Known rows, with every way that one mark hangs from another:
z_769{z_672{z_313} z_716{z_254}}: [-17  -5  -3   1 -20  -3  13  -4   7  16   1  -1  -2   8  -5  -4   1   4
  -1  -6  -1  -5   1   1  -7   3   9  -9   2  -4  -4   1   2   6  -3   6
   3  -3  10]
z_672{z_313{z_716{z_254}}}: [ -7  -3  -1  -3 -10   8   4  -1   2  13  -3   7   3   6  -3  -8   5  -1
   3  -5   0 -17  -1   5  -7  -1   8  -4  -3  -7 -12   4   6   5 -11   3
  -1  -2   5]
z_313{z_716{z_254{z_672} z_769{z_467{z_759}}}}: [ -6 -10  -3  -3   7  -1   6  -7   1  -1   7  18  -2   1   5  -2   6  10
  -5  -1   4 -12   1   4  -6  10   9  -1  -5   1 -15  -8   7 -16  -4  -3
   4   5   0]
z_254{z_672{z_313{z_716}}}: [ -8  -3  -1  -1  -5   0   7   2   3  11  -6   3   1   6  10  -4   5  -1
   2   0   5  -7  -6   5 -12   2   5  -7  -2  -7  -5   4   3  -8 -19   5
   1 -17   2]
z_467{z_759{z_659}}: [ -1   0   0  -5   8 -15  -2   1  -3  -8   2  -6  -2   8  -7  -1  -8  -4
   2  -2  -2  -7   0   5   1  12   2  -3   4   4  -6  10   5  17  -1   2
  -3  -2  11]
z_659{z_380}: [ -4  -2   4  -2  -6   0  -3   3   0   7   0  -4   2   6  -3   0   2   3
   2  -4   2  -5   6   4   0   7   7   2  -7  -3  -6  10  -1   4  -6   7
   2 -11   8]
z_467{z_759{z_215{z_380} z_659{z_140}}}: [ -1   0 -14   1  12 -22  -1  -3  -9 -14   9 -19 -11   8  -5  -1  -3   2
   0   9  -5 -10   9  12   3  11  10  -5   9  13   2   1  -1  26   5  -2
  -3  -9   5]
z_672{z_313{z_716{z_254 z_769{z_467}}}}: [ -9  -7  -9  -3  -8  12  -1  -4   2  14  -3  15   0   7   1  -6   3  -2
  -2  -9   4 -16  -1   1  -4   3  12   3  -3  -2 -16  -2   5   3  -4   1
  -6  -1   4]
z_672{z_313{z_716{z_769{z_467}}}}: [ -5  -4  -8   1  -3  10  -3  -1   3  12  -9  11  -4   9   5  -3   0  -5
  -1  -9   5  -9  -3   0  -2   4  10   1   0  -1 -14   2   1  -1 -10   2
 -10 -14   6]
z_313{z_716{z_254 z_769}}: [ -6  -9   1  -3  -3   1  -8  -2   1   8   3  15   0   4  -4  -5   5  11
   3  -7   3 -22   7  10  -3   4   8   0  -9  -2 -22   0  12 -11  -3   2
  -1  10   7]
z_140{z_114 z_215 z_467}: [  4  -1  -5 -13  -5  10  -4   7  -7  -8 -17  -4   5   6 -10   5  -9   5
   9  -3  -3  -6  11   1  -3   6   7  -3  12   4  -7  13  -2  27 -19  -1
  -2  -9  12]
z_736{z_114}: [ -8  -4   2  -6  -3   5  -7   6  -1   9  -4   0   6   7  -8   4  -6   0
   7  -8   2  -9   2   8  -2   5   6   3   1  -5  -4  13  11   9 -15   7
  -6  -7  14]
z_254{z_672{z_313{z_716{z_769}}}}: [-12  -6  -4   0  -3  -5  -2   2   5  11   0   4  -3   7   9  -4   2   2
  -1   0   7  -9  -2   3 -12   4   6  -5  -6  -3 -11  -2   4 -14 -12   7
  -1  -8   0]
z_716{z_769{z_467}}: [ -5  -5  -5  -4   0   4  -9   0  -1  10  -7   9  -2   8   2   1  -6   3
  -4  -9   4  -6   1   2   3  10   9   7  -3   1 -11   1   3  -4  -5   2
  -6 -10  12]
z_769{z_672 z_716}: [ -7  -4   5   4  -8  -9   8  -2   4   7  -2  -1  -4   9   0   1   0  12
   1  -6   1  -1   3   8  -1   5   6  -8   3  -2  -5   7   3  -6  -8   4
   1 -12  17]
z_114{z_380{z_467}}: [  4   1   4  -6  -7  -2  -3   1   5  -2  -6   3   8   3  -3  -1   4  -5
   5  -9  -4  -9  -5   4   6   3   4   9  -3  -3  -5   9   4  -2 -14  11
  -2 -17  11]
z_736{z_114{z_769}}: [ -7  -6   2  -2  -8   6 -10   6  -1   7   6   1   5   7  -7   6  -7  -4
   4  -2   4 -10   4   8  -2   4   6   7   3  -2 -10  11  11   8  -7   9
 -11   6  10]
z_380{z_322 z_467{z_759{z_215 z_659}}}: [  1   0  -9  -4   9 -23   7   0  -2 -19   6 -10  10  17  -6   3  -5  -5
  -2  -2  -4   5   5   4   0   7   2  -1  -2   6  -2   9  -8   5 -12   3
   2  -4   2]
z_114{z_759}: [ -3   0   6  -1   4  -3  -8   2   0   6  -9   3   5   8  -4   0  -6   2
   0   2   2  -3   1   5  -5   4   4  -1   1   2  -9   4   4  -2 -14   6
   1 -12  14]
z_313{z_716}: [  4  -3   6  -1   2   3  -1   1  -1   4  -7   8   1   7   2  -3   4   5
   5  -6   2 -13   2  11  -2   2   6  -2  -2  -5 -13  10   8  -8 -16   1
  -3 -12  11]
z_313{z_716{z_769{z_467 z_672}}}: [  0  -8  -1   7   1   1   1  -6   6   5 -11   8  -7   9   6   1   0   9
   1  -8   7  -8   5   5  -2   8   9   1   0   2 -20   5   7 -16  -8  -2
  -7  -7  11]
z_672{z_313{z_716{z_254 z_769{z_467{z_759}}}}}: [ -9  -6 -10  -2   2   4   3  -6   4   4   3  12  -3   5  -1  -4   2  -4
  -3  -4   1 -13   1  -3  -4   6  10  -1  -1   2 -16  -6   3   2   0   0
  -6   1   1]
z_759{z_215{z_123 z_380{z_322 z_467}} z_659}: [  5   1 -11 -14  -3 -27   1   6  -4 -14   2 -19   9  16  -1   2 -10  -6
   2  -7  -7  -4  11   7   3   2   8   6  -1   2   6  16  -3  10   0   7
   2 -18   4]
z_467{z_759{z_659{z_140}}}: [  0  -2  -4  -1   8 -10   1   2  -6 -12  -5  -8  -7   8  -2  -1  -3  -3
   1   7  -2 -10  -1   9   2  12   4  -2   9   8  -7   2   0  23  -5   0
  -6  -1   8]
z_380{z_322 z_467{z_759{z_215{z_123} z_659}}}: [  6   1  -6 -15  10 -28   3   3  -3 -23   4 -20  11  16  -4   4  -9 -11
   0  -3  -9   3  10   1   0   5   2   3   0   3   2  15  -8  12  -4   6
   1  -5   1]
z_114{z_759{z_659} z_769{z_672{z_313} z_716}}: [ -9  -2  -1  12 -11 -15   4  -2   6   1   6  -5  -4  14  -8  -1  -8 -11
  -3   7   3   3  -1  -1  -9   3   5 -12  17   9  -9   6  -2  16   4  10
  -6   2  10]
z_736{z_114{z_759 z_769}}: [ -6  -4   5   2  -1   4 -15   4   1   4   4   3   9   8 -11   7 -10  -6
   2   5   4  -5   3   5  -6   3   6   4   8   3 -12   9   9   9 -10  11
  -8   6  10]
z_467{z_759{z_659{z_140{z_114 z_215} z_380}}}: [ -4  -4  -4  -3   3  -5  -2   1  -9 -26  -3 -20  -8   7 -15   3  -2   1
   5  11   0  -5  14   5   0  12   7  -7  15  11  -4  11  -4  46  -7  -2
   0   6   8]
z_254{z_672{z_313{z_716{z_769{z_467{z_759}}}}}}: [ -9  -5 -10   1   7  -3   7  -3   4   1   0   9  -6   5  10  -1   3  -4
  -5   2   6  -2  -4  -2  -9   9   7  -5   0   1  -9  -5   0 -11  -9   2
  -3 -13  -3]
z_672{z_313{z_716{z_769{z_467{z_759}}}}}: [ -5  -3  -9   0   8   1   2  -4   4   1  -3   7  -7   8   3  -1  -1  -7
  -3  -3   2  -6  -1  -3  -2   7   8  -3   2   2 -14  -2   0  -2  -5   2
 -10  -9   3]
z_140{z_114 z_215{z_123}}: [ -2  -1   4 -20  -4   1 -10   7  -7  -8 -13 -16   3   6  -9   5 -10   5
   9  -4  -4  -4  15   2  -3   4   6   0   7  -5  -1  18   7  24 -12   2
   2  -4  18]
z_759{z_215{z_123} z_467 z_659{z_380}}: [  5   4   3 -10   1 -14 -10   4  -8  -5  14 -23   9  12  -4  -1  -6  -4
   8   1  -4  -4  10   2  -8   3  10   0   5  -3   3  27  -9  28  19   4
   0  -1   7]
z_659{z_140{z_467} z_380 z_759}: [  8  -4  -3  -4  -3  15   2   9  -2  -4 -16  -5   4   5   3  -1   6   5
   3   5  -1 -11   3   4   2   5  12   2   8  12 -10  -3 -13  10 -18   5
  -8 -14   3]
z_759{z_467}: [-2  2  2 -4 -2  2 -5  5 -4  8 -5  4  8  9  5 -4 -4  8  5  0  0 -8 -3  8
 -6  4  8  0  1 -7 -7 12  1  0 -1  2 -2 -8 14]
z_313{z_716{z_254 z_769{z_467 z_672}}}: [ -4 -11  -2   3  -6   4   3  -9   6   9  -5  12  -4   6   2  -2   3  12
   0  -9   5 -15   6   5  -4   7  11   3  -3   1 -23   0   9  -9  -3  -3
  -3   5  10]
z_380{z_467{z_759{z_215{z_123}}}}: [  6   3   1 -13  14 -14  -3   1  -2 -15   7 -15   2   8  -5   4  -2  -4
   1  -3  -8   2  11  -1   0   0   3   6  -3  -2   0   8  -5   7  -1   7
   2  -9   4]
z_114{z_769{z_672}}: [ -3  -6   3   6  -9  -6   0   0   5   6   0  -6  -4   8  -1   3  -5   4
   0   2   3  -6   6   5  -4   7   5   3   1   1 -15   6   5  -3  -2   5
  -5   2  10]
z_254{z_672{z_313{z_716{z_769{z_467}}}}}: [ -8  -6  -8  -1  -3   5   3  -1   4  11  -6  12  -3   7  13  -2   3  -3
  -4  -3   8  -6  -6   0  -8   6   9  -2  -2  -2  -9  -2   0 -10 -13   2
  -3 -16   1]
z_140{z_114 z_467{z_759{z_215}}}: [  5   3 -11  -9  11  -5  -3   2  -5 -14   2 -13   7   9 -12   8 -10   3
   7   1  -5   2   9  -3  -4   7   6  -7   8   5  -4   9  -6  28  -7   0
   2 -12   4]
z_467{z_759{z_215 z_659}}: [ -1   1  -5  -4  15 -20  -4  -3  -6  -9  14 -15  -1  10 -11   0  -6  -1
   2  -1  -5  -1   6   4  -3  10   4  -6   4   6  -1  11   1  19   1   0
  -1   0   8]
z_467{z_759{z_215}}: [ -3   1  -2  -4  15 -12  -3  -4  -3  -3  10 -12   0   7  -7   2  -3   4
   1   1  -4   0   9   2  -4   8   5  -4  -2   1  -2   5  -1   2  -6   1
   1  -5   7]
z_769{z_467 z_672{z_313}}: [ -9  -2  -7   3 -10   4  10  -2   6  14 -18  -7  -3  11   5   0  -6  -6
  -2  -6   2   2  -4  -5  -5   8   8   2   4  -1  -4   5  -2  11 -11   2
  -5 -21  12]
z_716{z_254 z_769{z_467{z_759}}}: [ -9  -6  -7  -7   4   0  -3  -5   0   3   4  11  -2   3  -4  -1  -4   4
  -6  -5   0 -10   4  -1   2  13   9   6  -4   3 -14  -7   5   1   5   0
  -1   6   7]

Rows:
[-22  -8  -9  -9 -14  -4  -2   1   5  18   5   1   1   4   2  -5  -1   2
  -5   0   4 -11  -2  -2 -11   9   7   2  -9  -2  -8 -10   4  -2  -1   9
   5   5  -1] : z_716{z_254{z_672{z_313}} z_769}
[ 1  3 -4 -2  4 -9 -9  1 -8  2  8 -8  8 14 -4 -4 -6  4  5  0 -2 -6  1  8
 -8  5  8 -3  8  0 -1 19 -2 18  7 -2 -2 -1 14] : z_759{z_215 z_467 z_659}
[ -8  -8   2   5 -11   0  -3   3   5   7   3  -8   1   8  -7   7  -8  -1
   5  -1   4  -8   6   6  -5   6   6   4   5   0 -13  12  10   5  -6   8
  -9   7  11] : z_736{z_114{z_769{z_672}}}
[ -2  -5   3  -1  -2  10  -2   6  -2   0 -13  -9   0   5   2  -2  10  10
   0   4   2  -9   3   8   2   5  10   1   2   7  -8  -3  -4   3 -18   5
  -2  -7  10] : z_659{z_140 z_380 z_759}
[ -4  -5  -1   7  -5  -4   5  -7   8  -7   7  -7   2   1  -6  10  -7 -10
   4   0   0  -5  -2  -3  -1  12   8   7  14   5  -7  11   8   9  -4   6
 -13   1   8] : z_736{z_114{z_380 z_769{z_467{z_759} z_672}}}
[  2  -4   4  -9   6 -11   0   3  -9 -24  -1 -25 -11   5  -7   1  -3  -5
   4  10  -6  -8  17   4   0  10   8   0  11   7  -1  12  -8  31   3   1
  -6   7   3] : z_467{z_759{z_659{z_140{z_215{z_123}} z_380}}}
[  6   0  -6  -5  -2  -1   3   5  -3 -17   8   7   3   7  -8   8  -7   0
   3   4  -1   0   5   0   1   4   6 -11  16   6 -11   5  -5  22   1   5
  -2  -6   5] : z_140{z_114{z_769{z_716}} z_467{z_759}}
[ -1   0   2   4   7  -5 -13  -3  -3   3  12  -4   5  10  -9   4  -5   0
  -2   9   1   1  10   3  -8   1   6  -1   3   5 -11   4  -2   0  -5   5
  -1   3   7] : z_114{z_759{z_215} z_769}
[  2   0  -1   7   9  -8  -8  -3  -7  -7   6 -15   0  13  -9   1   1  -2
   0  12   1  -1   9   7  -5   6   8  -3   7  13  -3   6 -10  28  -4   2
   0  -1   4] : z_114{z_759{z_215 z_659{z_140 z_380}}}
[ -8 -11   1  -4  -3  -3  -3  -2   3   9   7  16   1   2   3  -5   7  15
   0  -2   6 -19   3  11  -9   6   7  -2 -10  -4 -17  -4  11 -21  -6   2
   6   9   2] : z_313{z_716{z_254{z_672} z_769}}
[  2   0  -5 -15  -9 -16   4  10   0  -7 -13  -7  10  10   8   3  -8  -2
   1  -6  -4  -7   7   7   6   1   8  10  -6  -4   0   8   0  -9  -9  11
   3 -25   4] : z_215{z_123 z_380{z_322 z_467}}
[-16  -5  -7  -7 -17   9  15  -2   0  18   1  15   3   5   8  -4   6   1
  -7  -6   4  -2  -8   0  -6   4  12  -6   3  -7   6  -4  -2   6  -8   2
   8 -15   6] : z_769{z_467 z_716{z_254{z_672{z_313}}}}
[-14  -5  -6   1 -19   6  18  -6   6  17  -6   5  -2   9   1  -3   2   1
  -4  -9   0  -2  -3  -1  -4   4  12  -5   6  -3  -2   1  -1  11  -4   1
   1 -11  12] : z_769{z_467 z_672{z_313} z_716{z_254}}
[  4   1  -8 -16  -1 -31   7   8  -1 -24  -4 -14   5  11   1   2 -13 -10
   1  -3  -7  -7   6   6   7   7   5   4   1   4   1  11   0   6   1   9
   1 -17   2] : z_215{z_123 z_380{z_322 z_467{z_759{z_659}}}}
[  2   3   7   5  -4  -4 -12  -1   2   0   5   5  14   4   0   0  -5  -3
   4  13  -1  -9  -7   3  -9   2   7   2  10   1 -12  10   0  -5   3  10
  -6   0  10] : z_114{z_380 z_759{z_467} z_769}
[  2  -2  -6  -1   5  -6  -6  -1  -9  -2   0 -14  -3  12  -4  -2  -1   0
   2   3  -1  -8   5  11  -1   7   7  -1   6   7  -2   7  -2  27  -7  -3
  -5  -2  10] : z_759{z_215 z_659{z_140}}
[  1   5   7   0   1  -6 -10  -1   1   3  -7   2  15   5   0  -2  -3   1
   7   6  -3  -8 -10   3  -9   4   7  -1   7  -2  -6  12   2  -4  -4   7
  -2 -10  14] : z_114{z_380 z_759{z_467}}
[-20  -8  -8  -2 -15  -7  -1  -3  11  18  -1  -7  -5   7  -5  -3  -6   3
  -1  -4   1 -11   4  -2  -9   9   7   1  -6   1 -15  -5   6   3   3   8
  -1   9   5] : z_716{z_254 z_769{z_672{z_313}}}
[ -7  -5  -6   5  -2   2  19  -9   8   3  -7   1  -5   6   1  -3   3  -3
  -1  -2  -1  -7  -2  -3  -9   6   9  -6   4   0 -12   1   2   5  -7  -3
  -3  -4   3] : z_769{z_467{z_759} z_672{z_313{z_716{z_254}}}}
[ -3  -7   5  -4  -5   3   6  -1   0   8   0  14   4   2   4  -5  10  12
   3  -2   4 -17   0  12 -10   3   7  -4  -7  -8 -10   2  10 -15 -14   0
   8  -1   5] : z_313{z_716{z_254{z_672}}}
[ -8  -5 -10   4  14 -15   0 -10   4  -2   7 -12  -9  10  -2   6  -6   8
  -5  -2   0   5  11  -5  -4  14   8   0   0   8  -9   0  -2  -2   2  -2
  -3  -1   7] : z_716{z_769{z_467{z_759{z_215}} z_672}}
[-2  2 -1 -6  8  2 -9  3 -4  5  1 -7 13 10  2 -4  3 16  3  0 -2 -4  2  7
 -9  1 10 -4  6  2 -3  8 -1 -3 -8  0  0 -3 17] : z_659{z_759{z_215 z_467}}
[ -2   0  -7  -5  10 -16   8  -1   1 -13   2  -7  10  14  -1   5  -2   1
  -3  -1  -5   6   8   3  -1   4   3   1  -8   2  -3   3  -9 -11 -17   5
   5  -9   1] : z_380{z_322 z_467{z_759{z_215}}}
[ 10   1 -10   1   4   8 -11   4  -8 -13  -3  -7   6  12  -8   8  -8   0
   3  18   1   1   8   1  -6   0   9  -1  18  15 -13   0 -12  32 -11   1
  -3  -3   2] : z_659{z_140{z_114{z_759{z_215} z_769} z_467}}
[-13 -10  -1  -1 -10  -9  -3  -4   7  12   0  -2  -3   5  -5  -1  -4  13
   0  -6   1 -14   7   4  -4  11   7   4  -8   1 -18  -3  10  -7   2   3
   2  13  10] : z_716{z_254 z_769{z_672}}
[  4   2   0 -14  15 -23  -7   0  -7 -13  13 -23   0   9  -9   2 -10  -7
   4  -1  -9  -3  10   0  -3   8   3  -2   6   3   3  16   0  24   9   2
  -2   0   8] : z_467{z_759{z_215{z_123} z_659}}
[  4   0 -12  -9  -3 -13   7   7  -3 -23  -6 -13  14  13  -9   8 -14  -7
   7   1  -1   1   4  -3  -2  14   6  -7   9   9  -7  17 -11  31  -7   6
   2 -10  -1] : z_140{z_114 z_467{z_759{z_659{z_380{z_322}}}}}
[ -5 -10  -3   4   4  -5   7 -11   7  -1   0   8  -7   4  -1  -1   2  10
  -1  -4   3 -12   7   3  -4  11   9  -2  -1   4 -23  -3   7 -10   0  -4
  -2   8   5] : z_313{z_716{z_254 z_769{z_467{z_759} z_672}}}
[-15  -4  -7   2  -9  -2  21  -8   6   6   2   2  -4   7  -2  -1   1  -1
  -5  -5  -2   1  -2  -4  -4   7  11  -9   8   1  -2  -4  -2  12  -1   0
   1  -7   8] : z_769{z_467{z_759} z_672{z_313} z_716{z_254}}
[ -3  -6   0  -3 -24  -6  11  -3   6  -5   9  16  17   6  -1   0   8  -2
  -2  -5  -3 -10  -3   6   5   0   8   5  -2  -2  -8   2  -1 -16  -9  13
   3   3   3] : z_114{z_380{z_322 z_467} z_769{z_716{z_254}}}
[ -1  -1  -4  -5   3 -13  10   4   3 -13  -9   1   9  12   3   3  -4  -2
  -2  -2  -2   1   1   4   2   6   2   3  -8  -1  -8   2  -4 -14 -19   7
   2 -12   3] : z_380{z_322 z_467{z_759}}
[ -1   1   7  12  -7 -11  -5  -5   8  -1   1  -4  10   5   1   2  -7   1
   6  13   0  -6  -4   1 -12   4   7   1  13   3 -14  11   0  -8   4   9
  -5   2  10] : z_114{z_380 z_759{z_467} z_769{z_672}}
[  8   2   0  -1 -10   0  -6   1   1 -12   3   8  14   5 -11   7  -5  -5
   7   6  -2  -3  -3  -2  -1   0   7  -8  21   8  -9   9  -2  18  -6  10
  -3 -11   9] : z_140{z_114{z_380 z_759 z_769{z_716}} z_467}
[ -1  -2   4  -6  -8   3  -6   3   5   0  -3   2  12   3  -9   4   1 -10
  10 -11  -2 -12  -5   5   4   2   5  11   0  -3  -2  15  10   7 -19  13
  -6 -12  11] : z_736{z_114{z_380{z_467}}}
[ -3   2 -11  -3  12 -27  -3  -3  -6 -10  16 -17  -6   7 -10   0  -7   3
   1   1  -7  -8  10   7   1  11   8  -7   5   9   3   8   4  19   8   1
  -1  -9   7] : z_467{z_759{z_215{z_380} z_659}}
[  2   2  -3  -3  13 -11   0  -1   0 -10   9  -6   1   9  -7   2   2   0
  -1  -2  -5   2   9   3   1   3   3   1  -5   2  -3   3  -5   2  -8   3
   2  -8   5] : z_380{z_467{z_759{z_215}}}
[ -9  -6  -1  -7 -11   7  12  -3  -3  12   3  22   5   4   6  -2   7  10
  -6  -7   4  -5  -5   7  -3   6  11  -3   1  -5   2  -3   2  -3  -9  -1
  10 -10  11] : z_769{z_467 z_716{z_254{z_672}}}
[  7   0  -6 -12   4  -3  -4   8  -5 -11  -7 -19   0   6   3  -2   7   7
   0   2  -6 -10  12  10   7  -4  12   7   6   8   2  -4  -2   7 -10   6
  -1 -17   7] : z_659{z_140 z_759{z_215{z_123 z_380{z_467}}}}
[  2   1  -9 -15  -3 -20   2   5  -2  -8  -1 -17  11  13   4   4  -6   0
   1  -6  -7  -1  13   5   3  -1  10   7  -7  -2   5   9  -4  -8  -7   9
   5 -24   2] : z_759{z_215{z_123 z_380{z_322 z_467}}}
[ -3  -3 -11   1   9  -6  -1  -3   1  -6   0   5  -7  10  -2  -3  -5 -12
  -2  -4   2  -8  -3  -1  -2   9   6  -4   7   7 -13   4   1  14   1   0
 -13  -5   3] : z_672{z_313{z_716{z_769{z_467{z_759{z_659}}}}}}
[ -5  -3  -3  -3   1 -22   7   1  -1 -12   3 -12   7  12  -3   3  -7  -5
   0   0  -1  -1   4   4  -1  14   4  -4  -2   5  -5  13  -5   5  -4   6
   2  -3   1] : z_467{z_759{z_659{z_380{z_322}}}}
[  8   2  -6  -7  -3  -5  -4   1   1 -20   3  -5   9   0 -10   9  -9  -7
   9   5  -6  -8  -1  -6   1   8   5   0  14   7 -11   9  -1  22  -2   8
  -7  -5   2] : z_140{z_114{z_380 z_769} z_467{z_759}}
[ -5 -10  -2  -4  -3   7   1  -4   0   9   0  22   1   3   8  -3   7  12
  -4  -5   8 -15   0   8  -7   7  11   2  -6  -3 -15  -5   7 -17  -8  -2
   4   0   4] : z_313{z_716{z_254{z_672} z_769{z_467}}}
[-12  -7   3  -8 -11  -3   8   0  -1  11   9  14   4   3   2  -3   8  13
  -3  -3   2  -7  -1  10  -5   5   8  -8  -3  -8   0  -2   6  -9  -7   3
  12  -2   9] : z_769{z_716{z_254{z_672}}}
[-18  -8 -12  -1 -16   2   3  -5   9  18  -6   0  -3   8   1  -2  -6  -1
  -6  -8   2  -8   1  -6  -5  10  11   6  -2   2 -13  -5   2   6   2   3
  -3   2   7] : z_716{z_254 z_769{z_467 z_672{z_313}}}
[ -6  -5  -6  -2  -4  -3   5  -3   3  -9   3   0  16   5  -1  12  -8 -13
   1   0  -2  -3  -5  -1   1  11   8   8   8   2  -3  12   2  -2 -14   9
 -12  -3   3] : z_736{z_114{z_380{z_322} z_769{z_467{z_759}}}}
[-20  -7 -14  -8  -2  -3   6  -4   4   8   5   6  -2   2   5  -2  -1  -3
  -9   2   2  -5  -4  -7  -8  12   9   2  -4   2  -6 -12   0   2   1   4
   3   0  -3] : z_716{z_254{z_672{z_313}} z_769{z_467{z_759}}}
[ -2  -4   0  -2 -11  11  -6  -1   1   4   3   5  10   2  -4   7  -4 -13
   4  -6   1 -11  -6   1   3   6   9  13  10  -1  -5  15   9  14  -9   8
 -14  -5  12] : z_736{z_114{z_380 z_769{z_467}}}
[ -2  -6   4   5 -16  -2  -1   0  11  -4   4  -5   7   4  -8   6   0 -10
   8  -4   1 -10   0   2   0   3   4  12   6   1 -11  14   9   2 -10  14
 -10   2   8] : z_736{z_114{z_380{z_467} z_769{z_672}}}
